Each row comes from the steps of one walk. Every step used is in the known rows, and no mark comes twice. Write the walk behind each row, first mark first.
Known rows
nariz -> libu -> rovif -> zodola -> nebo: -388, -32, 209, -19, -57, 36, 91, -60, -131, 4, -125, -46, 244, 11, 8, -574, -38, 321, -95, -229, 57, -76, -216, 78, 377, 8, -35, 26, 30, -52, -89, 86
zodola -> gegin -> fusag -> zabaf: 16, 41, 111, 8, -63, 91, 24, -50, -22, 171, 19, -41, 249, 31, -37, 169, -104, 238, 62, 60, 100, -42, -6, -58, -682, 296, 41, 10, -22, -105, 145, -45
redus -> libu -> gavu: -195, 57, 22, 63, 106, -22, -3, 195, -165, -31, 113, 119, -23, 107, 5, -54, 86, 188, -102, -189, -63, 61, -58, -15, -99, -256, 48, 2, 52, 188, 32, -88
libu -> redus: -148, 158, 24, 17, 18, 31, 182, -18, -48, 39, 127, 61, 80, -55, 23, 79, 32, 19, -90, 3, 28, -82, -37, 86, 5, -62, 90, -9, 31, 70, -2, 6
nariz -> libu: -155, -208, 41, 11, -6, -23, -29, 13, 4, 54, -79, -40, 173, -42, -36, -247, -27, 74, 79, -79, 9, 40, -143, -63, 122, 58, -39, 12, -14, 10, -91, -30
zodola -> nebo: -36, -86, -14, 2, -112, 88, -25, 64, -9, -31, -77, -18, -44, 84, 12, -17, -27, 80, 4, 246, 47, 143, 19, 20, 50, -48, 31, 8, -2, 0, 1, 128
fusag -> gegin: 112, -239, 49, -5, -5, -70, -78, -52, 50, 40, -172, 56, 14, 50, -72, -40, -47, 71, 209, -48, -76, -88, -71, 0, 134, 49, -158, 16, 29, -25, 3, -3
rovif -> zodola -> gegin -> fusag -> nariz: -40, 112, 242, -4, 78, 2, 20, -67, -166, 275, 2, 87, 416, 202, -12, 13, -81, 295, -155, 36, -44, -282, 69, -71, -23, 148, -365, -8, 87, -66, 155, -12
zabaf -> fusag -> gegin -> zodola -> rovif: 25, -323, 18, -124, 15, -135, 40, -120, 59, 81, -280, 89, 198, 131, -81, -435, -182, 147, 421, -256, -36, -83, -286, -46, -88, -66, -279, 57, 58, 67, 64, -162
nebo -> zodola: -9, -60, 54, 1, 40, -57, 60, 154, 57, -26, 5, -33, -229, 64, -15, -221, 46, -89, -23, -98, 60, 33, 70, -67, -171, -51, 12, -24, -18, 100, -30, -44
zodola -> gegin -> fusag -> nariz: -8, 68, 141, -7, 10, 18, -77, 30, -115, 258, 126, 80, 371, 191, -57, 94, -118, 242, 51, 162, -28, -148, 95, -104, -147, 95, -225, -13, 25, -11, 166, -63
zabaf -> fusag -> nariz -> libu -> rovif: -456, -118, 122, -48, -55, -78, -186, 26, -238, 89, 181, 28, 338, 62, 9, -481, -133, 176, 280, -267, 23, -139, -91, -54, 462, -190, -85, -7, 2, 113, -20, -43
zabaf -> fusag: -149, -13, -62, -66, -3, -25, -137, -51, -53, -12, -6, -20, -83, 51, 58, -182, -106, -113, 209, -6, 20, 53, 29, -47, 61, -67, -72, 17, 11, 86, -34, 15
libu -> nariz: -58, 13, -37, -6, -63, 19, 24, 89, 60, 33, -28, -72, 2, -13, 20, -146, -53, 11, -184, -92, -31, -7, 119, 8, 4, -92, -49, 19, -74, -42, -62, -22
rovif -> libu: -103, -12, -65, 7, -75, -45, -118, 123, 114, -77, -14, 5, 80, -10, -12, 271, 89, 145, -7, 52, 21, -19, -106, -47, 2, -39, -99, 27, -11, 95, -27, -52
mugop -> zodola -> gegin -> fusag -> nariz: -44, -1, 246, 0, -50, 88, 85, 2, -165, 232, 27, 102, 367, 287, -30, -178, -73, 227, -89, 82, 12, -207, -21, -108, -193, 0, -396, 20, 43, 64, 172, -94
mugop -> zodola: -30, -66, 99, 13, -54, 74, 189, -25, -38, -31, -119, 22, 10, 94, 23, -270, 44, -1, -117, -83, 40, -58, -108, -24, -35, -109, -162, 30, 18, 85, 7, -49
gegin -> fusag -> zabaf: 16, 82, 104, 57, -188, 83, 209, -21, -99, 61, 58, -21, 77, 2, 3, 215, -3, 288, -134, 120, 154, 83, 26, -47, -606, 224, 71, -1, -16, -124, 159, 103
redus -> libu -> rovif: -275, 151, 64, 31, 22, -37, 37, 85, -49, -6, 134, 55, 171, 76, -7, -276, 18, 179, 55, -447, -46, -48, -129, 93, 219, -148, 130, 51, -1, 112, -20, -43
rovif -> zodola -> nebo: -48, -44, 75, -1, -33, 75, 84, -39, -44, -12, -219, -12, 1, 88, 45, -114, 8, 155, -188, 132, 39, 2, -3, 53, 197, 3, -88, 15, 64, -54, -3, 177
zabaf -> fusag -> nariz -> libu -> rovif -> zodola: -478, -47, 220, -48, 6, -102, -80, -78, -300, 103, 29, 29, 375, 80, 47, -572, -103, 244, 90, -374, 13, -279, -112, -31, 596, -141, -217, -6, 62, 70, -36, 2
nebo -> zodola -> rovif -> libu: -120, -20, -18, -10, -40, -109, -57, 263, 344, -32, 47, -9, 38, 34, -88, -188, 134, 99, 94, -102, 106, -57, -162, -159, -254, -97, -46, 12, -21, 266, -17, -250
redus -> libu -> rovif -> zodola -> gegin -> fusag -> zabaf: -277, 236, 273, 30, 33, 47, 186, -72, -122, 179, 33, 16, 444, 115, -10, -193, -63, 486, -85, -488, 45, -229, -142, 51, -315, 204, 39, 68, 39, -34, 111, -54
zabaf -> fusag -> gegin -> zodola: 36, -356, 20, -97, 14, -120, 43, -111, -114, 9, -325, 68, 37, 158, -28, -197, -176, 135, 297, -175, -68, -16, -160, 9, 23, -49, -313, 53, 49, -8, 24, -27
zodola -> gegin: -6, -33, 20, -44, 113, 8, -172, -33, 69, 105, -49, -23, 170, 29, -43, -59, -99, -22, 178, -55, -61, -116, -28, -5, -87, 93, -34, 15, -10, 24, -18, -147
nariz -> fusag: -94, 144, 27, 64, 86, 30, -122, 105, -35, -31, 232, -45, -93, 15, 31, -116, -3, -41, -56, 84, -28, 17, -49, 15, -45, -122, -162, -13, 2, -1, 75, 255
rovif -> zodola: -33, 46, 90, -5, 64, -12, 113, -93, -58, 16, -140, 8, 31, 15, 39, -72, 36, 71, -198, -117, -13, -138, -5, 31, 143, 48, -123, 3, 64, -44, -7, 53
redus -> libu -> rovif -> zodola -> gegin -> fusag: -337, 349, 252, -14, 142, -2, 111, -77, -94, 189, 57, 54, 409, 183, -24, -448, -80, 376, -79, -487, -75, -232, -130, 45, -13, 115, -153, 84, 67, 19, 37, -62
rovif -> libu -> nariz: -147, 10, -107, 0, -148, -24, -99, 215, 155, -39, -43, -64, 99, -25, 11, 136, 33, 165, -196, -30, -8, -27, 12, -39, 4, -124, -147, 48, -82, 50, -85, -82

Which walk is each row?
-58, -190, -15, 20, -52, -95, -36, 237, 75, -36, -132, -34, 119, 92, -40, 54, -37, 363, -164, -116, -119, -91, -227, 33, -96, -226, -518, 65, -39, -45, 42, 148 : rovif -> libu -> nariz -> fusag -> gegin -> zodola
146, -424, 71, -24, -80, -7, 172, 3, -72, -10, -401, 64, 79, 184, -71, -4, -101, 326, 124, 63, -29, 71, -186, 83, -6, -25, -217, 41, 42, -100, 57, 79 : fusag -> gegin -> zodola -> nebo
-252, 404, 280, -79, 117, 11, 103, -184, -121, 169, 94, 6, 339, 59, -15, -413, -114, 304, -95, -323, -17, -286, -95, 48, -204, 211, -188, 32, 47, -93, 70, -77 : libu -> rovif -> zodola -> gegin -> fusag
88, -149, 102, 3, 116, -75, 68, 18, 77, 61, -36, 59, 197, 98, -105, -355, -80, 241, 137, -167, -92, -131, -390, 19, -201, -129, -344, 26, 56, -21, 166, 79 : nariz -> fusag -> gegin -> zodola -> rovif
-256, 186, -44, 10, -58, -26, 64, 96, 238, 40, 165, 86, 350, -83, -48, 102, 117, 201, 35, -34, 76, -161, -279, -15, -88, -102, 52, 29, 30, 238, 3, -209 : zodola -> rovif -> libu -> redus
-130, -310, 91, 49, -56, -45, -71, 82, -120, 131, 8, 43, 315, 54, -41, -58, -19, 178, 31, 9, -9, -66, -49, -91, 353, -56, -114, -29, 4, 36, 13, -16 : fusag -> nariz -> libu
-112, 20, -75, -21, -86, -54, -124, 111, 275, -2, 52, 23, 252, -36, -70, 19, 87, 179, 114, -16, 50, -79, -240, -97, -105, -51, -43, 35, -5, 166, 6, -201 : zodola -> rovif -> libu
-15, -20, 42, -19, 42, -68, 60, 135, 222, 41, 68, -8, -60, 45, -72, -465, 47, -64, 86, -182, 82, -44, -59, -116, -248, -53, 66, -16, -9, 168, 4, -202 : nebo -> zodola -> rovif
-17, 95, 127, 37, -117, 10, 97, 60, -196, 150, 175, 101, 202, 167, -16, 162, -18, 272, -133, 219, 27, -23, 122, -88, -92, 8, -197, -27, 30, -42, 184, 95 : gegin -> fusag -> nariz
-131, -49, -50, 32, -80, -82, -297, 253, 354, 45, 71, -37, 201, 18, -85, -267, -16, 207, 66, -69, -80, -167, -235, -69, -10, -229, -388, 59, -40, 92, 32, 21 : zodola -> rovif -> libu -> nariz -> fusag -> gegin
-120, -316, -92, -135, -136, -157, -55, 80, 218, 44, -318, 26, 302, 111, -71, -310, -149, 322, 230, -309, -53, -115, -267, -78, -70, -206, -400, 107, -26, 116, -24, -242 : zabaf -> fusag -> gegin -> zodola -> rovif -> libu -> nariz
-14, -80, 68, -47, 173, -54, -116, 110, 141, 82, -21, -65, -57, 94, -58, -273, -53, -130, 161, -162, -7, -85, 40, -72, -261, 36, -31, -9, -26, 122, -50, -197 : nebo -> zodola -> gegin
-8, 88, 207, -2, 4, 78, 129, -149, -57, 185, -111, -37, 272, 39, 1, 85, -70, 309, -152, -52, 87, -175, -28, -34, -559, 358, -86, 17, 44, -148, 124, -5 : rovif -> zodola -> gegin -> fusag -> zabaf
-21, -80, 19, 45, 10, -24, -188, 136, 62, 45, 33, -54, -68, 59, -19, -286, -97, 29, -55, -50, -131, -91, -4, 25, 88, -165, -330, 22, -39, -79, 17, 223 : libu -> nariz -> fusag -> gegin
-184, 83, -10, -30, -21, -44, 320, 89, 113, 23, 28, 103, 435, -36, -61, 137, 100, 372, -76, -170, 66, -142, -403, 41, -280, -130, -44, 43, 42, 178, 68, -233 : gegin -> zodola -> rovif -> libu -> redus
-19, -5, 198, 2, 68, -45, -19, 177, -46, 222, 140, 49, 142, 255, -68, -93, -66, 142, 16, 57, 31, -114, 163, -159, -316, 57, -227, -32, 5, 88, 131, -112 : nebo -> zodola -> gegin -> fusag -> nariz
-404, 26, 336, 28, -173, 44, 186, 9, -324, 153, 50, 55, 465, 171, -6, -423, -48, 596, -212, -32, 83, -98, -89, -9, 273, 12, -217, 3, 58, -84, 91, 171 : gegin -> fusag -> nariz -> libu -> rovif -> zodola -> nebo
-37, -262, -14, -72, -5, -97, -219, -106, 3, 26, -173, 40, -53, 102, -13, -209, -157, -43, 424, -54, -54, -38, -32, -47, 184, -25, -220, 36, 35, 56, -34, 16 : zabaf -> fusag -> gegin
-160, 37, -118, -31, -150, -39, -88, 204, 322, 34, 13, -39, 269, -51, -43, -139, 40, 185, -74, -118, 25, -94, -110, -90, -85, -152, -94, 54, -77, 120, -51, -234 : zodola -> rovif -> libu -> nariz
-236, 116, -63, 110, 46, 21, -111, 299, 48, 24, 179, -65, -26, 109, 41, -289, -26, 47, -247, -183, -111, 71, 33, 23, 157, -288, -165, 58, -55, 63, -9, 238 : redus -> libu -> nariz -> fusag
-189, 283, 305, -26, -4, 74, 163, -173, -141, 153, 46, -34, 367, 0, -6, -169, -93, 417, -118, -337, 92, -296, -107, 51, -490, 278, 8, 15, 26, -152, 134, -42 : libu -> rovif -> zodola -> gegin -> fusag -> zabaf
-82, -265, -22, 33, -154, -2, -59, 308, 64, -77, -214, -48, 77, 169, -32, 4, -71, 435, -138, 110, -72, 40, -218, 61, -31, -283, -490, 75, -41, -49, 52, 243 : rovif -> libu -> nariz -> fusag -> gegin -> zodola -> nebo
16, -84, 69, 55, 78, -41, -206, 42, 22, 9, 72, 15, -78, 74, -41, -126, -52, 17, 148, 55, -103, -78, -122, 24, 76, -74, -297, 3, 36, -34, 82, 252 : nariz -> fusag -> gegin
-205, 230, 212, -81, 188, -15, -34, -156, -51, 97, -9, -20, 288, 0, -3, -384, -83, 131, 9, -457, -64, -363, -136, 106, 108, 51, -77, 17, 47, -29, -24, -162 : libu -> rovif -> zodola -> gegin
-126, -124, -11, 104, 33, -43, -177, 247, 108, 73, 6, -8, 1, 168, -29, -320, -72, 112, -30, -231, -189, -24, -47, 28, 263, -232, -308, 74, -23, 40, -14, 229 : redus -> libu -> nariz -> fusag -> gegin
39, -134, 57, -9, 36, -57, 71, 110, 130, 107, -66, -9, 186, 86, -81, -516, -129, 238, -54, -257, -116, -135, -259, 28, -176, -215, -372, 45, -20, -69, 108, 37 : libu -> nariz -> fusag -> gegin -> zodola -> rovif
37, -191, 23, -28, -78, 62, 242, 59, -117, -46, -239, 8, 61, 130, 1, 9, -49, 265, -97, 110, 38, 147, -106, 80, -123, -66, -57, 28, 11, -70, 59, 86 : gegin -> zodola -> nebo
-128, -78, -39, 56, -73, -69, -305, 264, 173, -28, 15, -55, 17, 43, -31, -12, -23, 178, -67, 1, -110, -113, -104, -19, 74, -220, -432, 50, -51, 19, -9, 169 : rovif -> libu -> nariz -> fusag -> gegin
-209, 307, 341, -35, 72, -13, 73, -98, -253, 241, 158, 87, 494, 165, -16, -229, -100, 408, -124, -256, -37, -397, -12, 21, 35, 74, -262, -10, 78, -65, 159, -62 : libu -> rovif -> zodola -> gegin -> fusag -> nariz
-169, -150, 182, 9, -2, -6, -125, 39, -121, 311, 62, 36, 540, 152, -90, -138, -145, 303, 109, 75, -26, -105, -43, -158, -10, 156, -264, 1, 7, -18, 78, -96 : zodola -> gegin -> fusag -> nariz -> libu
-169, -112, 163, 46, -138, -14, 58, 77, -190, 204, 97, 62, 368, 118, -52, -63, -39, 350, -61, 136, 37, 8, -11, -151, 66, 73, -216, -12, 9, -26, 92, 62 : gegin -> fusag -> nariz -> libu
-195, 25, -27, 93, -136, -5, -97, 457, 329, -38, 223, -169, -26, -27, -24, -216, 100, 169, -178, -139, 164, -72, -113, -136, -591, -224, -15, 4, -112, 162, 58, 0 : nebo -> zodola -> rovif -> libu -> nariz -> fusag -> zabaf
-86, 50, 1, 101, -94, 106, -47, 206, -6, -10, 152, -162, -56, -64, 66, -16, -35, 88, -280, -10, 57, -7, 54, 39, -332, -124, 22, -11, -92, -102, 88, 251 : libu -> nariz -> fusag -> zabaf
-121, -103, -11, -28, -45, -51, -179, 35, -167, 62, 68, 68, 79, 147, 51, -7, -90, -6, 164, 78, 11, -58, 123, -82, 294, -194, -147, -24, 30, 113, 57, 43 : zabaf -> fusag -> nariz
-245, 151, -38, 29, -56, -9, 61, 104, 66, -32, 107, 65, 172, -64, 7, 353, 120, 180, -77, 65, 54, -106, -139, 36, 1, -106, 5, 17, 18, 169, -33, -63 : rovif -> libu -> redus
177, -303, 83, -58, 12, -109, 190, -71, 110, 97, -276, 108, 290, 83, -135, -231, -75, 273, 223, -246, -61, -137, -325, 8, -158, 9, -177, 40, 50, -16, 90, -180 : fusag -> gegin -> zodola -> rovif
